Known rows, with every step that occurs:
mepu pakat raben favu gogi: -0.663,-0.832,2.483,1.581,0.780,3.229,-5.203,3.308,-5.702,-1.133,0.937,2.252,-0.436,-0.108,1.755,0.125,1.474,2.182,0.721,0.726,-0.463,-0.317,-3.192,0.499,0.765
dasot pakat: 1.853,0.037,2.720,-3.552,1.126,1.238,0.272,1.154,-1.123,-2.814,1.052,1.143,-0.093,1.303,-1.995,2.078,0.401,2.294,2.452,-0.434,0.153,-3.547,-2.728,-1.287,-0.483
fure pakat raben favu: 1.215,0.456,5.244,-0.293,-0.916,3.815,-0.446,1.364,-2.719,-1.767,-0.673,0.998,-2.076,2.107,1.158,-0.692,1.500,0.125,4.490,0.605,0.818,-0.851,-0.736,0.358,-0.735
dasot favu gogi pakat: -0.014,-0.795,3.741,-2.586,3.431,2.162,-1.613,-0.547,-3.567,-0.406,2.508,1.141,0.049,-1.309,-0.838,1.134,-0.619,1.487,-3.640,0.302,-1.526,-0.077,-1.107,-2.010,-1.000
pakat mepu: 2.416,1.128,0.760,-1.922,-1.901,1.710,-1.046,3.808,0.518,-2.572,0.107,0.030,-0.127,-1.088,1.156,0.432,0.024,1.410,4.765,0.317,2.250,0.397,-0.226,0.426,0.809
favu raben: 1.076,-0.598,1.406,-2.231,-0.847,-1.499,4.627,1.938,-2.503,-1.952,2.331,1.996,-1.008,0.008,-5.546,3.460,0.833,3.107,4.257,0.216,0.033,-0.849,4.063,0.737,-0.218
favu mudus pakat: -1.714,0.393,3.128,0.663,0.053,-2.725,5.476,1.214,2.070,-1.549,2.045,1.754,-1.527,0.049,-0.092,3.790,0.747,4.248,-0.506,0.121,0.549,-1.453,3.840,1.012,1.116
pakat gogi favu: -1.191,0.746,0.435,-0.422,-0.875,1.263,-3.895,-3.035,0.068,-0.713,2.839,-0.439,-0.556,-1.334,2.539,0.163,-1.238,-0.175,-0.965,-0.605,1.929,0.535,-2.001,1.922,-1.024
gogi favu: 0.454,0.785,1.200,-0.993,-0.519,0.350,0.825,-1.549,-0.229,-2.475,2.443,-0.151,-0.672,-1.005,2.935,2.054,-1.917,-0.722,2.760,-1.508,0.608,0.261,1.699,2.852,-0.597
fure pakat zases: 0.113,0.990,3.669,1.221,-1.697,2.420,2.502,1.723,1.209,-0.901,2.156,0.790,-1.575,3.226,0.209,-0.694,0.257,1.929,2.637,1.083,0.802,0.322,-1.781,0.101,-0.713
mepu pakat raben: -0.659,-0.493,2.262,1.460,0.244,2.236,-3.177,4.362,-2.390,-2.147,0.710,1.923,-0.083,0.879,2.850,0.407,2.441,2.624,2.820,0.081,-0.457,-1.200,-1.719,2.786,1.036
mudus pakat gogi favu: -3.278,-0.061,2.462,1.597,-0.823,0.388,-1.358,-2.048,0.474,-1.442,1.546,1.111,0.248,-3.297,4.104,0.178,-0.595,0.149,-2.306,-2.262,0.519,-2.333,-3.070,0.144,0.897
fure pakat: 0.100,1.048,3.780,-0.263,-0.998,0.573,3.481,1.636,1.487,-2.319,0.788,1.454,-0.564,2.498,-1.084,1.044,-0.699,1.411,2.693,0.377,0.479,-1.651,-1.299,0.488,-0.635
pakat raben favu: 2.398,-0.568,3.396,-2.396,-1.237,3.516,-1.289,2.308,-6.100,-2.284,-1.204,-0.023,-2.748,-0.975,1.753,-0.074,1.595,0.355,5.536,0.339,1.729,-0.845,4.584,0.636,-0.143
favu gogi pakat: -2.108,0.943,0.863,-0.165,2.167,-0.810,1.667,0.077,-1.347,0.125,5.850,1.939,0.815,-1.623,-3.451,1.444,-1.390,3.095,-4.187,-0.382,-0.370,-1.064,-1.491,-2.925,-0.382
raben favu: 2.881,-0.245,2.088,-2.899,-1.599,2.695,0.282,0.833,-4.967,-3.492,-0.988,0.157,-1.837,-1.757,-0.403,2.220,-2.394,-0.058,4.399,0.208,2.167,-1.837,5.803,-0.390,0.373
mudus pakat: -1.406,-0.494,3.314,-0.005,-1.059,-0.797,4.167,2.345,-0.250,-3.360,-0.105,1.984,0.050,-2.710,0.938,1.725,-0.381,1.886,1.350,-1.728,0.103,-4.304,1.750,-0.705,1.676
favu zases: -0.159,0.522,0.199,-0.895,-0.283,0.648,7.715,3.571,-2.534,-1.351,3.382,1.210,-1.336,0.003,-3.111,2.730,-1.223,3.931,4.528,0.329,0.413,-0.220,0.979,-0.954,-0.143
favu gogi pakat mudus: -2.339,1.090,1.022,0.233,1.266,0.375,-0.556,2.148,-0.159,0.515,6.676,1.068,0.001,-1.540,-2.283,0.781,-0.626,3.281,-5.209,0.410,-0.271,-0.804,-1.950,-1.751,0.127
raben favu fure pakat: 0.505,1.261,3.537,-0.871,-0.323,3.018,1.222,1.067,-3.047,-2.461,-1.235,0.731,-2.039,0.472,0.160,1.962,-2.944,0.892,2.900,0.546,0.225,-0.663,3.339,-1.317,0.447
raben favu zases: 1.814,0.046,0.931,-1.724,-0.811,3.426,3.529,1.829,-6.294,-2.108,1.150,0.765,-2.278,-1.082,-1.831,2.719,-2.586,1.696,5.221,0.495,1.372,-0.433,3.103,-1.696,0.299
raben favu mudus pakat: 0.607,-0.014,3.231,-0.425,-0.560,0.623,1.807,-0.131,-2.477,-2.225,0.155,1.172,-2.353,-1.150,0.621,3.494,-1.093,1.891,1.522,0.253,1.456,-1.531,5.553,-0.252,1.362

Rows:
0.894,0.848,1.137,-0.703,0.770,3.292,-3.609,-0.453,-4.650,-0.743,3.088,1.000,-0.230,-2.639,-0.912,0.808,-2.173,0.771,-0.668,-0.010,1.184,-0.028,-1.074,-3.646,0.502	raben favu gogi pakat mepu
-3.027,0.476,2.617,1.207,-0.118,-2.164,2.065,-0.449,2.255,-0.358,2.515,1.458,-1.353,-0.222,0.219,2.638,1.026,4.304,-2.696,0.441,1.266,-0.974,1.131,0.803,0.895	favu mudus pakat gogi
-1.886,1.264,0.534,0.276,-0.146,0.011,-3.003,-3.804,1.738,0.382,4.244,-0.361,-1.350,0.121,2.026,1.444,-0.536,1.284,-2.125,0.340,2.050,2.052,-1.000,2.793,-1.143	pakat gogi favu mudus
0.803,2.133,0.550,-0.304,0.440,2.300,-2.761,0.414,1.386,-1.776,3.634,0.488,1.012,-1.151,1.680,1.010,-0.593,1.107,1.372,-1.570,1.093,-1.058,0.160,-0.435,1.576	gogi pakat mepu
-2.924,0.700,0.306,3.239,0.851,1.203,-6.324,-1.684,1.193,-0.266,3.973,1.433,0.463,1.308,3.832,1.668,-0.195,2.263,-2.513,0.205,0.263,1.049,-5.076,3.758,0.583	mepu pakat gogi favu mudus
0.945,0.144,3.463,-1.807,-0.330,3.374,-0.577,3.065,-5.773,-1.841,-1.193,-0.018,-3.146,-0.938,1.954,0.300,1.145,1.324,4.742,0.487,0.659,0.075,5.325,0.151,0.150	pakat raben favu fure
-2.135,-0.086,0.480,1.797,-0.180,1.700,-5.418,1.651,-0.397,-1.528,1.662,1.835,1.029,0.204,1.470,0.614,-0.239,2.658,-1.196,0.442,0.606,-1.381,-4.482,1.622,1.091	mepu pakat gogi
0.524,0.640,4.537,0.574,-0.459,4.090,1.610,1.959,-3.585,-0.835,0.767,1.260,-2.388,2.628,0.197,-0.330,1.375,1.213,4.782,0.797,0.291,0.056,-2.438,-0.500,-0.729	fure pakat raben favu zases
-0.018,0.381,5.013,0.398,-0.054,2.985,-0.379,1.478,-3.472,-0.446,0.643,1.449,-1.816,1.665,-0.422,-1.087,1.463,0.910,1.761,1.121,0.276,-0.122,-3.471,-1.082,-1.199	fure pakat raben favu gogi
-0.867,0.106,5.439,-1.997,1.921,3.556,-1.737,0.509,-1.126,-1.023,-1.589,0.422,-1.450,1.419,1.534,0.448,-0.413,1.389,-1.275,1.369,-1.573,0.935,-0.930,-0.174,-0.865	dasot favu fure pakat gogi
-1.252,0.276,0.336,-0.160,-0.644,0.461,-3.236,-3.386,-0.950,0.007,3.981,0.429,-0.606,-0.864,-0.271,1.038,-0.078,0.575,-0.249,-0.501,1.035,1.276,-2.200,1.914,-1.069	pakat gogi favu raben
1.892,-0.030,3.441,-1.726,-0.450,2.218,-0.686,1.393,-4.377,-1.199,0.258,0.008,-3.674,0.435,1.222,1.277,2.337,1.871,4.245,1.273,1.885,0.712,5.517,1.640,-0.251	pakat raben favu mudus
0.225,0.311,1.450,-0.022,0.606,3.571,-2.071,-0.890,-5.597,-0.021,4.031,0.883,-1.196,-2.053,-1.431,0.583,-2.231,1.347,-1.627,0.347,0.950,0.000,0.728,-3.589,0.029	raben favu gogi pakat zases
1.024,-0.376,1.823,-2.132,-0.283,1.476,0.259,1.028,-6.096,-1.455,0.992,1.026,-1.387,-2.344,-2.639,1.569,-2.502,1.171,0.345,1.047,1.445,-0.585,1.413,-2.767,-0.476	raben favu gogi
0.269,-1.185,5.497,-2.086,1.836,0.789,1.541,0.212,-0.608,-1.759,-0.447,1.024,-1.743,-0.005,1.910,3.032,1.006,2.406,-0.596,0.779,-0.863,-0.426,3.289,1.027,0.170	dasot favu mudus pakat
-0.288,-1.093,4.812,0.148,-1.115,2.263,0.259,2.098,-4.448,-2.729,-1.586,1.421,-1.509,-3.000,3.385,-0.079,1.746,0.573,3.021,-1.493,0.441,-3.481,2.247,-0.856,1.587	mudus pakat raben favu
0.431,1.200,3.571,0.132,-0.758,4.202,0.612,1.332,-3.303,-1.513,-0.329,0.336,-2.813,1.057,1.031,0.796,-2.328,1.314,2.831,1.171,0.364,0.541,2.746,-1.463,0.345	raben favu fure pakat zases
-3.240,-0.407,2.481,1.918,-0.627,-0.286,-1.022,-2.522,-0.411,-0.891,2.464,1.833,0.190,-2.881,1.949,0.888,0.337,0.812,-1.937,-2.127,-0.159,-1.892,-3.051,0.085,0.726	mudus pakat gogi favu raben
